Each row comes from the steps of one path. Every step used is in the known rows, and no mark comes twice. Write the path behind each row, first mark first.
In the rows, zero is written as 128.
Known rows
J/N: [149 148 117 147 182 155 113 135 145 121 140 134 120 148 142 136 123 144
 113 172 149 160 151 118 111 126 144 143 113 136 133 155 123 145 157 132
  71]
E/Q: [133 132 142 148 149 151 128 132 163 122 142 137 123 156 116 134 115 134
  94 116 139 148 130 130 135 132 136 145  94 136 132 129 141 117 148 116
 115]
D/B: [138 142 117 138 172 138 133 130 143 153 108 132 105 161 127 117 139 155
 128 131 134 136 129 135 108 107 146 110  99 141 140 126 167 125 149 105
 110]
J/N/R: [137 169 117 148 192 176 108 138 144 108 148 148 129 152 145 141 138 127
 117 156 161 143 155 113 145 130 161 148 118 136 156 139 129 148 172 132
  58]
G/Z/L/R/N/J: [ 74 101 120 131 181 113 114 131 125  73 128 113 120 165 201 153 116 119
 118 172 210 222  95 114 109 145 147 146 138 109 175 164 131 100 168 145
  97]
Q/E/S: [142 145 124 108 139 121 129 135 175 131 129 125 153 153 154 129 172 160
  89 124 160 176 133  77 125 130 156 130  86 115 130 153 126  98 192 112
 131]
J/S: [123 135  98 137 162 151 121 127 156 124 125 128 129 137 147 126 131 151
  88 130 137 165 139 107 119 120 131 143 109 106 122 161 121 125 134 147
 104]
W/Q/X/L/R/N/J: [ 48 112 148 133 163  91 136 122 122  95 169 125 112 146 181 151 133 111
 125 180 172 200 133 114 116 141 199 157 123 125 170 153 134 123 176 118
  63]
G/Z: [102 115 116 138 183 127 122 112 160 119 112 116 127 143 161 146 110 162
 110 147 163 159 127 126 148 138 138 123 120 115 149 165 121  97 142 116
  96]
R/N/J/S/E/Q/X: [113 143 143 159 108 160 131 174 151  90 165 171 151 155 107 136 129 115
  34 115 144 227 142  78 132 118 141 175  87 139 117 200 145 134 196 147
  72]
X/L/R/N/J/S/E: [114 125 116 112 151 154 143 153 133  97 147 155 163 170 174 144 148 113
  63 145 186 225 129  73 118 148 187 169 124  97 153 167 116 111 187 163
  86]
X/Q/E/S: [148 161 146 111 147 105 152 139 171 131 126 110 145 150 143 121 181 148
  82 122 144 175 138  56 150 118 175 123  73  98 124 140 131  86 203 123
 120]
X/Q/E/S/J: [158 159 121 101 141 118 154 161 183 113 141 116 172 167 135 122 199 146
  80 125 150 187 140  55 144 134 183 112  55  78 108 152 127  98 222 114
 125]
R/G/Z/L/X/Q/E: [ 72 141 180 114 183  84 140 110 131  93 109  90 115 140 157 120 106 113
 109 153 169 129  93 108 188  78 136 124 141  99 141 143 145  17 158 143
 103]
X/L/R/N/J/S: [ 92 124 106 116 171 141 126 126 121  99 152 128 144 157 191 138 144 118
  73 158 184 221 117  92  95 144 183 153 142 105 143 158 109 134 174 152
  80]
Q/E/S/J/N: [173 161  95 110 142 151 124 166 177 104 163 138 180 171 139 129 183 153
  79 157 172 202 148  68 112 142 161 134  76 107 111 182 109 132 222 109
  95]
N/R/L/X: [101 125 185 122 201 145  99 123 143 111 131 144  86 130 138 139 118 101
 146 143 166 127 143 160 160 110 155 150 138 117 148 140 153  82 167 116
  80]
W/G/R: [107 134 113 122 171 127 135 100 137 111 117 144 156 162 150 162 121 135
 124 158 164 113 133 143 180 134 146 170  88 130 146 153 108 107 139 128
 142]
D/B/L/R: [145 137 140 123 190 137 125 133 124 131 112 127  87 169 139 122 134 133
 153 105 178 131 104 169 113 113 141  97  83 123 201  71 180  91 167  96
 106]
Z/L/B/D: [130 114 175 127 158 118 120 119 136 130 102 118  55 197 134 130 122 126
 199 152 139 141 102 142  98 115 137  83 113 130 172 114 176  93 126 112
 140]
X/L/B: [110 108 146 116 178 119 151 104 143 158 120 127 104 174 157 141 126 123
 144 164 144 139 134 112 124 132 176  93 132 132 160 110 131  83 144  94
  94]
S/J/N: [160 144  95 136 177 169 113 155 158 102 155 142 149 169 132 135 140 140
 111 175 157 171 152 116 107 144 152 128  95 115 115 168 119 159 176 124
  74]
Z/L/X/Q: [117 143 195 124 189 101 141 132 140 126 109 102  61 149 137 116 138 110
 149 163 134 130 136 129 132 109 146 123 106  80 134 121 159  62 141 158
 101]
E/S: [142 139 118 118 150 136 115 129 170 142 119 128 135 152 144 133 157 151
 102 137 145 161 148  88 123 146 144 127  80 116 124 158 126 125 171 120
 113]
X/L: [108 126 133 124 179 132 133 113 150 138 129 118 109 159 162 148 145 143
 125 172 148 128 141 112 126 137 183 122 125 115 146 118 118 106 143 112
  89]
X/Q: [135 144 144 138 179 122 142 129 152 130 118 112 112 144 137 125 139 139
 115 138 126 143 144 106 144 116 170 121  92 108 130 127 141 112 153 140
  99]
J/S/E/Q/X/L/B: [103 130 167 143 123 143 175 149 156 138 148 160 114 176 109 144 129  99
  74 124 131 160 150  78 169 116 143 132  90 122 154 135 130  50 156  97
  69]
L/R/N: [123 130 133 128 166 137 110 121 127  93 122 122 117 157 180 133 124 135
 122 133 189 164 134 136  99 151 146 139 115 135 154 144 142 109 168 135
 103]
X/Q/E/S/J/N: [179 178 117 114 151 134 145 171 172 107 157 125 174 166 126 122 194 140
  72 154 156 201 153  48 136 130 182 130  63  91 104 164 114 121 234 120
  86]
Q/X/L: [ 79 133 152 137 175 118 133 118 150 126 138 112  87 157 162 152 153 138
 130 185 142 126 155 112 136 128 171 116 111 120 146 126 124 101 150  95
  61]
Z/L: [108 123 132 134 170 126 122 131 150 117 119 115  91 164 157 140 139 135
 150 167 147 136 131 119 108 123 141 132 113 108 151 124 138 100 128 136
 117]
E/S/J/N/R: [163 179  91 122 165 187 100 165 169 104 159 155 170 175 133 140 180 127
  96 155 171 170 167  74 144 163 165 136  73 105 126 169 115 164 216 117
  63]
Z/L/R: [107 121 125 127 178 124 126 132 139  97 119 113  93 169 182 138 137 118
 150 152 174 150 120 130 113 137 132 142 100  94 178 110 139  85 134 136
 125]
Z/L/X/Q/E: [117 148 198 111 176  89 158 137 146 113 121  97  78 148 147 113 153 119
 137 152 146 143 123 117 136  94 159 126 112  83 143 116 160  34 163 150
 119]
E/Q/X: [105 139 156 163 146 136 125 137 162 111 150 131 100 153 119 136 126 129
  97 129 133 148 144 130 145 121 128 139  78 139 132 138 146 113 153  97
  84]
W/G/Z/L: [ 60 111 113 139 179 120 134 109 160  96  94 115 125 170 173 171 121 144
 145 190 176 113 125 111 165 129 140 144 123 106 162 151 108  70 127 132
 120]
D/B/L/Z: [127 118 151 120 202 136 125 130 124 130  96 121  67 166 113 124 119 157
 150 109 167 127 111 142 139 108 141  93 115 119 203  78 167 107 144 113
  93]
N/R/G/Z/L/X: [ 57 144 154 121 195 138  97 102 128  91 109 123 110 149 164 140  96  99
 133 150 184  99 105 131 193 112 122 130 151 114 164 145 145  61 140 140
  83]

Which path is each row?
[ 87 136 170 153 154 130 139 129 157 122 157 124  92 163 131 149 140 123
 101 159 140 130 146 116 149 129 162 133 100 133 140 115 128  92 149  83
  66] => E/Q/X/L
[123 130 121 109 197 174  92 165 155  75 156 152 137 167 125 155 151 114
 105 160 194 182 161  69 176 146 162 165 116  94 155 160  98 149 207 111
  45] => E/S/J/N/R/L/Z
[137 136 112 119 136 147 130 150 117  98 148 172 179 154 137 143 127 125
  53 127 167 231 128  95 139 129 153 190 100 121 130 208 123 136 177 174
 111] => G/R/N/J/S/E
[140 133 119 136 122 173 137 171 143  83 159 174 172 166 132 131 119 103
  33  89 175 244 118  88 128 143 142 193  91 117 141 177 140 123 195 165
 110] => L/R/N/J/S/E/Q
[152 135  95 109 143 148 116 148 182 124 133 135 160 171 137 134 173 147
 101 139 152 173 149  86 116 164 149 113  59  95 106 171 122 138 188 112
 119] => E/S/J
[137 123  89 128 148 160 143 163 166 121 139 168 170 156 131 132 141 131
  59 122 132 227 131  74 133 119 155 162  95  94 128 187 127 147 168 168
 112] => N/J/S/E
[ 93 135  85 123 155 139 122 110 115  90 137 156 190 153 157 152 123 125
  71 159 174 190 120 111 147 125 154 193 113 138 117 207 102 153 163 171
 125] => W/G/R/N/J/S
[ 50 126 166 137 157  94 132 111 120  97 150 112  90 144 179 151 129 124
 144 174 176 144 152 124 122 147 182 153 117 130 172 137 132  80 154 110
  62] => W/Q/X/L/R/N
[113 126 132 120 182 143  95 107 118  96 122 125 126 159 157 135  96 107
 129 112 183 112  98 152 145 114 131 116 102 132 185  96 149  99 159 122
 104] => B/L/R/G
[149 165  95 137 187 188 109 157 157  88 161 155 153 173 135 139 156 125
 116 160 168 153 156 110 138 148 170 137 101 116 139 151 123 163 192 122
  60] => S/J/N/R
[112 126  97 136 155 150 107 135 137 108 141 138 150 141 151 125 131 140
  68 142 151 222 124  93  85 121 157 151 129 127 109 194 129 171 171 169
  92] => R/N/J/S
[109 122 188 141 133 130 174 146 157 141 144 159 102 190 110 151 127  97
 109 137 138 143 150  99 171 126 163 118  85 141 170 115 148  47 168  75
  73] => S/E/Q/X/L/B
[127 142 145 126 158 126 106 109 108 105 131 131 128 148 154 144 116 140
 116 147 179 152 136 147 126 142 146 155 110 150 138 163 133 114 156 134
 112] => G/R/N
[ 84 114 160 131 174 106 149 111 142 148 128 123  83 171 154 144 136 118
 147 176 140 138 147 113 135 121 163  88 113 135 163 117 136  78 150  77
  62] => Q/X/L/B
[ 87  76 148 125 202 125 111 124 143  99 116 121  85 141 140 148 101 137
 134 147 168 160 135 118 155 114 143 155 144 108 163 135 119 108 135 121
  91] => R/L/Z
[172 177 210  96 167  98 150 144 142 160 108 114  87 151  98  94 175 135
 117 102 154 138 117 123 139  90 163  82  72 104 152  97 191  43 221 104
 107] => D/B/L/X/Q/E/S
[ 79 127 162 136 148 152 163 157 155  96 144 141 101 167 115 152 134 126
  56 120 150 161 152  61 201 130 141 170 107  84 167 135 104  73 141 130
  56] => J/S/E/Q/X/L/Z
[137 132 141 123 182 136 113 141 103 115 127 140 105 172 145 120 133 122
 132 120 193 189  91 157  81 118 168 104 107 149 188 106 188 134 201 115
  95] => D/B/L/R/N/J
[117 132 124 111 125 101 142 130 177 134 141 127 153 134 141 130 153 161
 102 122 146 175 137  78 133 128 165 156  87 114 139 162 128  93 175 118
 140] => W/Q/E/S
[181 183 158 100 163 128 145 167 165 114 154 126 152 157 118 106 183 126
  79 154 162 196 152  80 137 131 165 128  71  81  94 177 131  95 238 130
  81] => L/X/Q/E/S/J/N
[ 86 120 187 134 156 139 163 153 158 100 140 142  92 181 116 156 133 123
  92 131 155 142 152  78 204 142 157 156 100 106 183 114 120  74 152 110
  63] => S/E/Q/X/L/Z
[ 64  99 123 132 174 110 120  95 125 116  99 118 122 168 164 143  74 109
 140 158 166 133  95 109 156 100 112  98 143 144 166 144 133  61 126 110
 103] => R/G/Z/L/B
[100 147 156 151 125 156 160 159 164 117 158 152 121 165 113 149 147 119
  57 132 135 153 158  77 169 121 150 163  87 102 137 142 117  72 156 117
  64] => J/S/E/Q/X/L
[140 135 108 130 142 163 141 150 167 123 122 155 145 153 133 132 135 145
  78 116 138 169 151  85 139 125 138 156  92  97 132 171 125 103 150 158
 109] => J/S/E
[113 103 157 116 200 137 112 123 138 107 109 116  81 158 132 139 111 152
 142 120 177 135 121 132 152 134 143 113 119 100 199  95 137 105 140 132
  93] => B/L/Z
[ 78 115 138 134 175 116 112 120 123  72 109 100  99 161 202 151 112 134
 137 164 217 165 114 126 117 151 130 142 135 112 180 150 129  59 150 134
  95] => G/Z/L/R/N
[ 85 125 111 124 174 131 105 114 121  86 118 117 121 168 183 135 112 100
 137 146 172 124 103 120 132 112 119 142 112 120 166 114 138  94 133 139
 119] => Z/L/R/G
[150 151  97 114 129 128 135 160 177 108 174 143 184 151 124 132 165 153
  94 156 161 202 150  69 119 140 170 159  77 107 118 188 112 129 206 113
 104] => W/Q/E/S/J/N
[ 88 134 164 143 162 128 145 131 147 102 159 123  94 168 157 147 139 104
 103 144 165 143 136 129 155 142 152 145  90 117 167  99 127  77 156  82
  74] => E/Q/X/L/R
[ 92 123 103 128 163 135 111 144 120  77 141 124 126 159 187 133 138 109
  96 151 182 227 108  98  77 126 140 164 126 100 149 160 131 127 160 177
 108] => Z/L/R/N/J/S
[ 90 121 181 145 152 118 156 122 150 141 149 132  86 175 123 143 121 101
 119 149 135 139 140 118 147 123 154 105 103 148 158 105 140  71 152  65
  67] => E/Q/X/L/B
[156 166 212 111 187 101 160 137 129 147 109 112  71 149 101  95 150 133
 137 106 151 125 106 161 136  72 168  82  98 113 165  80 202  41 191 110
 104] => D/B/L/X/Q/E
[169 159 193  82 160 112 140 156 170 119 136 117 129 161 111 112 181 127
 107 118 172 161 128 110 145 128 173  88  57  66 130 125 158  55 232 116
 111] => B/L/X/Q/E/S/J
[101 105 156 128 186 139 118 119 140 125 128 150 103 156 138 147 109  94
 155 136 159 143 137 129 156 103 166 124 133 145 175 118 151  86 167  88
  87] => N/R/L/B
[128 168 206 127 206 129 130 147 133  96 157 134  99 125 127 126 138  92
 116 159 171 155 148 122 178  78 186 164 140 116 145 135 145  66 214 124
  47] => J/N/R/L/X/Q/E
[148 141 128 144 119 175 146 163 172 117 141 166 150 158 100 133 122 130
  50  89 135 171 144  90 155 126 127 173  80 111 127 160 132  95 150 147
 115] => J/S/E/Q
[158 162 215  91 164  97 138 136 156 137 121 111 102 141 119 112 162 130
 108 114 163 149 126 113 149 112 165  98  75  86 146 115 160  40 213 126
 108] => B/L/X/Q/E/S
[ 69 130 122 132 167 129 125 132 121  88 160 123 122 152 191 142 152 112
  77 169 179 219 131  93 105 134 169 148 125 108 147 164 114 131 181 134
  49] => Q/X/L/R/N/J/S
[116 120 121 133 163 136 106 132 137 111 138 138 141 154 156 134 130 142
 102 155 159 207 123 112  87 134 174 137 127 147 123 176 144 168 181 147
  96] => R/N/J
[152 117 162 127 160 129 120 109 143 144 106 130  82 185 126 122 113 141
 172 126 135 157 110 149 109 125 141  78 107 144 153 131 171 117 142 102
 133] => L/B/D
[135 120 144 120 187 138 114 124 137 106 125 124 100 160 160 139 122 127
 143 119 185 142 117 161 124 138 142 114  91 107 196  89 150  88 160 119
 107] => B/L/R
[117 175 103 145 187 183  88 119 124  96 148 152 154 149 145 136 112 110
 103 152 159 116 135 105 167 108 153 146 131 163 146 146 129 157 171 136
  54] => J/N/R/G
[134  89 188 128 168 121 106 110 136 135 113 135  68 173 114 137  98 121
 182 145 142 158 112 158 113  99 147  97 125 148 155 134 170  98 147  82
 118] => R/L/B/D
[ 90  86 157 112 204 112 114 111 113  91 127 128  98 140 139 156  92 126
 126 146 180 161 128 142 184 118 133 181 132 112 172 141 109  94 127 117
 104] => G/R/L/Z
[167 183  97 110 154 172 120 169 177  91 171 152 185 174 143 135 197 136
  84 143 186 185 151  61 145 147 177 139  82 107 132 165 115 138 236 107
  82] => Q/E/S/J/N/R
[142 144 132 134 112 161 136 160 125  95 168 182 183 159 105 141 113 106
  23 103 165 233 120  99 155 131 144 209  87 136 122 196 128 128 179 163
 116] => G/R/N/J/S/E/Q
[117 121  80 132 168 148 123 137 156 123 143 141 153 143 147 125 134 136
  70 136 132 220 120  98 106 112 150 146 113 101 116 175 120 168 155 158
 107] => N/J/S
